Every row comes from one small tree of marks. Brackets hold a mark, then the marks that hang from it, in alphabetical order. Every link used is in the known rows. Which tree was each row made from?
Known rows
[A R [S K [X U]]]: [-0.810  5.513 -3.106  3.041 -5.487 -6.230  1.509 -3.274  1.058 -1.165
  2.642 -1.056 -2.972  2.055  1.634  4.382 -0.553  0.702 -6.585 -4.582
 -0.357  3.648  2.236  4.732  2.218]
[X R [S A [Q N]] [U K]]: [-1.242 -2.362 -1.810  5.168 -1.093  6.445 -0.143 -0.270  1.308 -5.987
 -3.949 -0.607 -0.571  3.516  7.387  1.299 -1.148  0.252  1.881  0.218
 -1.631  3.372  4.361  2.103 -0.117]
[S Q [X [U K]]]: [ 0.182  2.653 -2.476  4.153 -5.269 -5.352  2.108  2.025 -0.463 -2.581
 -0.634  2.126  1.601  2.928  3.639  2.956 -1.671  0.616 -4.404 -2.802
 -2.703  3.645  5.515  1.921  1.464]
[S K [Q [N F]] [X U]]: [-6.092  4.405  2.323  4.528 -1.361 -3.280  1.268  0.816 -0.536 -3.255
  1.116 -2.129 -1.933  1.670  4.286  0.939  0.833  3.824 -2.064 -2.355
 -0.930  2.840 -1.044  0.921  3.220]
[S [A R] Q X]: [ 0.327  2.010 -6.715 -2.041 -6.081 -1.640  2.672 -2.918  1.457 -3.659
  2.312 -0.582 -4.277  0.468  2.658 -3.265 -1.008  2.214 -8.640 -1.389
 -1.813  2.291  3.003  0.436  1.347]
[A R [S K Q X]]: [ 0.050  3.461 -3.330  0.808 -7.374 -7.699  2.577 -4.233  1.859 -4.546
  1.705 -0.520 -5.534  1.582  1.844 -0.755 -1.100  1.503 -7.930 -3.253
 -1.791  3.665  0.880  1.428  1.924]
[F N]: [ 2.866  4.108 -5.405  6.454 -7.137 -6.102  0.069 -3.237  2.809 -0.303
 -0.994 -0.238 -3.749  2.325  1.488  1.619 -3.438  3.623 -6.655 -3.797
 -0.663 -0.896  0.332  3.148  1.954]
[L [U K [X S]]]: [-1.160 -0.265 -7.005  4.236 -7.287 -4.394  1.676  1.778  1.899  0.487
 -4.463  0.394 -1.620  3.751  3.605  6.975 -4.506 -0.641 -0.558 -0.767
  1.640  5.617  6.941  7.568  1.385]
[U [K [S A]]]: [-1.824  1.218 -5.939  2.230 -5.768 -3.147  4.519 -1.608  2.788 -0.887
 -6.220  1.253  0.389  2.007  2.713  1.472 -4.081  0.481 -3.074 -3.344
 -3.560  0.962  1.325  3.180  0.527]
[X S [U K L]]: [-1.709 -0.094 -3.697  4.459 -6.118 -0.114 -2.392 -1.300  3.220  2.885
 -3.390  1.263  3.152  4.052  3.475  5.200 -6.381 -0.103 -0.570 -4.705
 -1.062  2.501  8.914  5.744  2.297]
[X [S [A R] K [Q N]] U]: [-3.815 -0.214 -4.543  0.413 -0.511  4.541 -1.098 -2.283  3.041 -6.730
  1.255 -1.813 -4.252  1.342  5.662 -0.177  0.148  0.703 -1.351 -1.290
 -0.366  3.721  5.656  1.699  1.474]
[A R [S K]]: [ 0.747  2.269 -4.385  2.781 -8.114 -7.101  0.907 -5.200  4.381 -1.416
 -0.338 -0.917 -5.790  2.026  0.872  1.844 -2.641  2.003 -5.943 -3.981
 -1.075  1.902 -0.384  4.579  1.780]
[U K [X [S [Q N]]]]: [-1.975 -2.788 -3.656  3.674 -6.325 -2.143  0.945  2.003  3.099 -3.653
 -2.510 -0.539 -3.703  4.639  7.169  0.042 -2.914  0.401  0.088  2.380
  2.426  5.456  6.521  1.761  1.783]
[K [S [A R] [Q N] [X U]]]: [-2.268  2.277 -5.876  0.330 -1.961  2.637  4.552 -0.278  1.610 -4.658
  2.328 -0.775 -4.014  1.890  4.843 -0.333 -0.995  0.119 -5.358 -2.217
 -2.141  4.877  4.125 -1.314 -0.332]
[X R]: [ 3.603  1.557 -3.353  6.943 -6.135 -1.274  1.350 -2.536  2.870  0.192
 -2.400 -1.658 -4.283  1.715  2.009  2.719 -3.348  3.482 -4.784 -2.678
 -3.040 -1.612 -1.108  5.262 -1.628]
[K [S A Q X]]: [-1.360  4.744 -6.913  0.165 -3.892 -1.585  7.276 -0.527 -0.301 -4.475
 -2.255  0.560 -1.584  0.907  1.908 -0.962 -2.326  1.808 -6.558 -3.822
 -4.643  0.618  1.041 -0.208  0.181]
[K S]: [ 0.213  3.000 -7.187  5.294 -6.660 -3.945  5.003 -0.369  2.696  0.439
 -3.714 -0.531 -2.679  2.615  0.858  4.325 -5.291  2.362 -4.819 -5.820
 -4.764 -0.358  0.324  3.566 -1.072]
[X R [S A Q]]: [ 2.124  0.046 -5.333  3.041 -3.315  4.856  1.990 -1.939  0.537 -5.359
 -4.027 -1.849 -2.454  1.418  4.396  0.088 -2.553  3.120 -2.793 -1.974
 -3.859 -0.894  2.488  3.071 -0.779]
[X R [S [Q [N F]]]]: [-1.760 -3.092 -0.862  8.771 -4.645  3.504  0.131 -0.134  1.031 -1.676
 -3.108 -5.477 -4.726  2.947  5.294  1.478 -3.331  4.712  0.756 -1.789
 -2.365  0.917 -0.567  1.697 -0.263]
[U [K [S A [X R]]] L]: [-1.842  2.401 -1.783  2.157 -4.685  1.406  2.763 -5.494  3.396  1.238
 -4.569  1.378  0.754  2.333  2.983 -1.762 -4.053 -0.485 -4.371 -2.963
 -1.939  1.911  1.851  2.316 -0.249]
[X R [S A K Q] [U L]]: [-0.442  3.088 -0.709  1.794  1.093  7.674 -0.946 -3.905  2.241 -5.336
 -1.960  1.585  0.322  1.766  5.707 -0.769 -2.673  1.731 -2.367 -3.885
 -3.806 -0.068  5.241  3.688  0.723]
[Q N]: [-0.700  0.882 -5.547  4.287 -7.009 -3.178  1.196 -2.375  4.147  0.162
 -1.181 -2.830 -5.850  2.187  2.106  2.898 -2.425  2.544 -2.183 -0.799
  0.126  0.310 -0.855  3.077  0.282]
[S A K Q [X R]]: [-0.329  5.056  0.207  1.048 -1.366 -0.335  2.544 -5.043  0.381 -6.763
 -1.253  0.185 -3.221 -0.551  2.900 -3.492  1.605  2.508 -6.155 -0.618
 -3.084  0.175 -2.365  1.559  0.810]
[L [U [K [S A Q]] [X R]]]: [ 1.779  0.908 -3.197  3.396 -2.574  1.264  6.090  1.092  2.421 -6.101
 -6.125  4.229 -3.053  3.554  6.434  0.725 -2.971  0.200 -3.585 -1.185
 -3.119  4.855  2.781  3.376 -1.975]
[Q [N F]]: [-3.652  0.787 -3.083  6.143 -7.158 -3.474  0.652 -1.117  2.781  2.543
 -2.043 -4.348 -4.769  2.209  2.992  2.387 -2.780  4.911 -1.075 -1.758
 -0.462 -0.297 -3.030  2.860  1.828]

Which tree is each row?
[ 0.210 -1.138 -5.986  3.999 -6.764 -3.205  2.552  2.927  1.971 -3.446
 -4.174  1.792 -2.485  3.862  4.845  4.256 -3.689 -0.191 -1.254 -1.050
  0.196  6.283  7.285  5.027  0.354] => [L [U K [X [S Q]]]]
[-1.898  2.032 -2.267  3.574 -3.941 -3.532  1.284 -2.077  3.981 -5.329
 -0.770 -1.357 -5.994  1.206  3.089 -0.858 -0.497  2.768 -2.241 -0.666
 -1.439  1.677 -2.060  0.963  1.084] => [S K [Q N]]
[-3.213  3.320 -5.813  1.018 -3.172 -0.319  0.486 -4.519  1.451 -3.197
 -3.778 -2.365 -0.876 -0.187  1.387  1.128 -1.399  1.906 -2.180 -2.413
 -1.451 -1.272  1.276  5.308  2.282] => [X [S A K]]
[-5.672 -0.180  0.951  4.064 -0.770  5.182 -0.467 -2.980  0.934 -5.715
 -4.222 -4.291 -3.892  0.802  6.259 -1.862  0.149  4.433  0.932 -0.974
 -2.073  0.021 -2.742  1.232  1.244] => [X R [S A K [Q [N F]]]]
[-1.609  5.245 -2.163  1.820 -4.709 -6.565  2.704 -1.849  0.710 -4.285
  0.172 -0.366 -2.814  0.173  1.061 -1.005 -0.257  2.420 -6.350 -2.539
 -2.454  1.184  0.086  1.252  1.735] => [S K Q X]
[-2.673 -0.543  0.547  5.119 -5.002  0.731  2.548 -2.813  4.382 -0.967
 -2.913  0.837 -3.311  4.526  5.084 -2.665 -3.955 -0.359 -2.588 -1.292
 -1.638  5.497  1.288 -1.318 -1.406] => [U [K [S [Q N] [X R]]] L]
[-3.998 -0.209 -0.455  2.160 -4.287 -1.019  4.436  2.076  2.308 -3.667
 -4.826  0.835 -2.424  4.516  8.412 -2.722 -2.910  2.426 -0.082  0.548
 -0.184  3.935  0.766 -0.372  2.732] => [U [K [S A [Q [N F]]]] X]
[-1.273  1.299 -2.098  6.729 -3.646  0.452  5.345 -0.805  1.610 -3.290
 -0.925 -2.470 -6.376  2.314  3.646 -0.361 -1.952  1.253 -3.683 -1.608
 -3.271  3.055 -1.513 -0.905 -3.003] => [K [S [Q N] [X R]]]
[-5.071  2.499 -0.100  1.404 -2.742 -0.706  1.124 -2.649  2.238 -5.510
 -2.933 -2.182 -4.258  0.085  4.383 -3.475  0.241  5.153 -1.498 -0.929
 -1.775 -0.321 -4.153  0.070  3.351] => [S A K [Q [N F]]]
[-6.793 -2.003 -2.455  1.068 -3.175  2.912 -1.273 -2.976  2.950 -4.290
 -1.086 -4.907 -5.256  0.685  5.453 -2.923 -0.768  3.811 -0.726 -1.284
 -0.284  2.540  1.072  0.627  3.218] => [X [S [A R] K [Q [N F]]]]
[-5.486  0.322 -4.147  0.760 -4.924  0.796  4.541 -1.190  1.209 -2.303
  0.462 -3.641 -5.891  1.963  4.740 -3.249 -1.520  3.073 -4.195 -2.410
 -1.387  3.940 -0.025 -2.342  0.632] => [K [S [A R] [Q [N F]] X]]
[-1.664  5.502 -7.006  1.158 -4.704 -2.344  6.062 -1.955  0.097 -0.844
 -2.738 -0.878 -1.012  0.554  0.513  1.481 -2.319  1.538 -5.477 -3.834
 -2.474 -0.204  0.508  2.520  0.757] => [K [S A X]]
[-2.432  3.742  0.743  1.042 -0.773  1.458  1.541 -5.610  1.777 -7.021
 -0.395 -1.866 -5.926 -0.479  3.768 -4.697  3.230  2.112 -3.497  1.190
 -0.818  1.284 -4.014  0.279  0.979] => [S A K [Q N] [X R]]
[-0.206  0.308 -5.553  2.581 -3.091  1.112  1.204  0.952  0.048 -5.031
 -4.006  2.062  3.047  2.480  5.296  2.603 -2.932  0.547 -1.209 -2.704
 -3.058  2.011  7.867  3.003  1.667] => [X [S A Q] [U K]]
[ 1.090  0.992 -1.984  1.348 -8.535 -5.297 -0.066 -2.466  5.682  2.806
 -2.089  3.208 -1.819  4.694  4.987 -0.559 -5.425  0.877 -4.839 -0.282
  1.865  3.038  5.969  4.396  2.994] => [U K L X]
[-1.434  0.649 -3.626 -4.080 -3.713  2.357 -1.107 -4.634  5.045 -4.517
  0.990  1.579 -3.656  2.519  6.150 -5.250 -3.037  1.436 -5.777 -0.898
  1.414  3.452  8.968  2.793  3.382] => [U L [X [S [A R] K Q]]]
[-2.584  2.825  1.504  4.617 -2.419 -1.458  1.148 -3.806  2.058 -5.230
  0.419 -2.600 -6.960  0.480  3.363 -2.665  1.877  1.947 -3.309  0.656
 -0.807  2.813 -3.389  0.876 -0.231] => [S K [Q N] [X R]]
[-0.479  1.143 -3.538 -3.068 -5.066  0.668 -0.723 -3.123  3.144 -1.716
  1.989  3.350  0.461  2.721  5.232 -2.742 -2.329 -0.427 -6.409 -2.379
 -0.748  4.669  8.781  0.605  2.746] => [S [A R] Q [X [U K L]]]
[ 0.503  5.660 -0.097  5.310 -5.472 -5.773  2.490 -5.486  0.233 -1.834
 -1.838 -1.788 -3.914  0.957  0.871  2.451 -0.301  1.972 -5.364 -3.081
 -1.201  0.740 -4.242  4.859  0.883] => [A [S K [X R]]]
[-2.098  6.114 -2.717 -1.736 -2.674 -3.954  2.932 -3.759  0.257 -6.661
 -0.780  0.665 -2.360 -0.854  1.763 -3.035  1.343  2.255 -6.281 -1.651
 -1.876  0.437 -0.743  1.426  2.327] => [S A K Q X]
[-1.775  1.335 -1.069  5.539 -6.372 -1.279  1.883 -4.231  3.119  3.405
 -3.804  0.829 -0.082  3.524  2.471  0.768 -5.523 -0.438 -4.369 -4.170
 -2.838  3.161  2.171  2.935 -0.808] => [U [K [S [X R]]] L]
[ 1.571  1.935 -4.898  4.948 -1.484  6.259  0.895 -1.741  0.026 -1.488
 -3.386 -1.991  0.278  1.567  3.739  4.954 -2.488  1.935 -2.027 -3.360
 -2.467 -1.385  4.025  6.408  0.127] => [X R [S A] U]
[-0.882  2.802 -2.033  2.047 -5.414 -3.099  0.324 -0.766  1.769 -0.601
  0.156  3.755  1.338  3.367  4.146  0.767 -3.798  0.020 -4.673 -3.539
 -1.668  3.506  6.960  0.956  2.367] => [S Q [X [U K L]]]
[ 0.535 -1.653 -0.493  4.998 -6.561  0.638 -1.813 -2.561  4.334  2.287
 -3.730  1.171 -1.152  4.981  6.013  0.477 -6.012  0.190 -2.214 -0.091
  1.721  3.429  7.600  5.907  1.277] => [U K L [X R S]]
[ 2.837  1.018 -3.471  5.969 -4.990  0.413  1.349 -0.352  1.607  0.022
 -2.445 -1.665 -3.589  3.691  4.317  2.706 -3.985  2.228 -3.956 -0.568
  0.074  0.542  3.864  6.604 -0.455] => [U [X R S]]
[-0.639  3.212 -0.415  0.055 -1.480  4.327 -1.290 -6.577  3.565 -1.642
 -2.989  0.273 -2.096  2.251  4.988 -2.612 -2.424  1.510 -3.490 -0.425
  1.571  0.309  3.913  5.873  2.046] => [U L [X R [S A K]]]
[-1.135  3.699 -3.374  2.604 -0.826  2.404  1.576 -2.836  1.709 -4.210
 -4.096 -0.888 -3.770  0.840  3.792  2.677 -0.472  0.836 -2.005 -0.805
  0.835  2.382  1.892  8.147  0.470] => [L [U [X R [S A K]]]]
[-1.507  2.159 -2.358  3.874 -3.913 -1.173  4.427 -3.304  0.590 -0.494
 -4.966  0.073 -0.502  1.390  2.265  0.119 -1.928 -0.160 -3.985 -2.006
 -2.994  1.540 -0.319  2.817 -1.063] => [U [K [S A [X R]]]]
[ 3.888  2.630 -4.187  5.829 -5.244 -1.632  3.079 -0.011  2.760 -0.179
 -2.187  0.133 -6.131  3.173  3.369  5.032 -2.723  1.587 -4.470 -1.382
 -0.083  2.581  1.210  7.197 -1.347] => [L [U [X R]]]
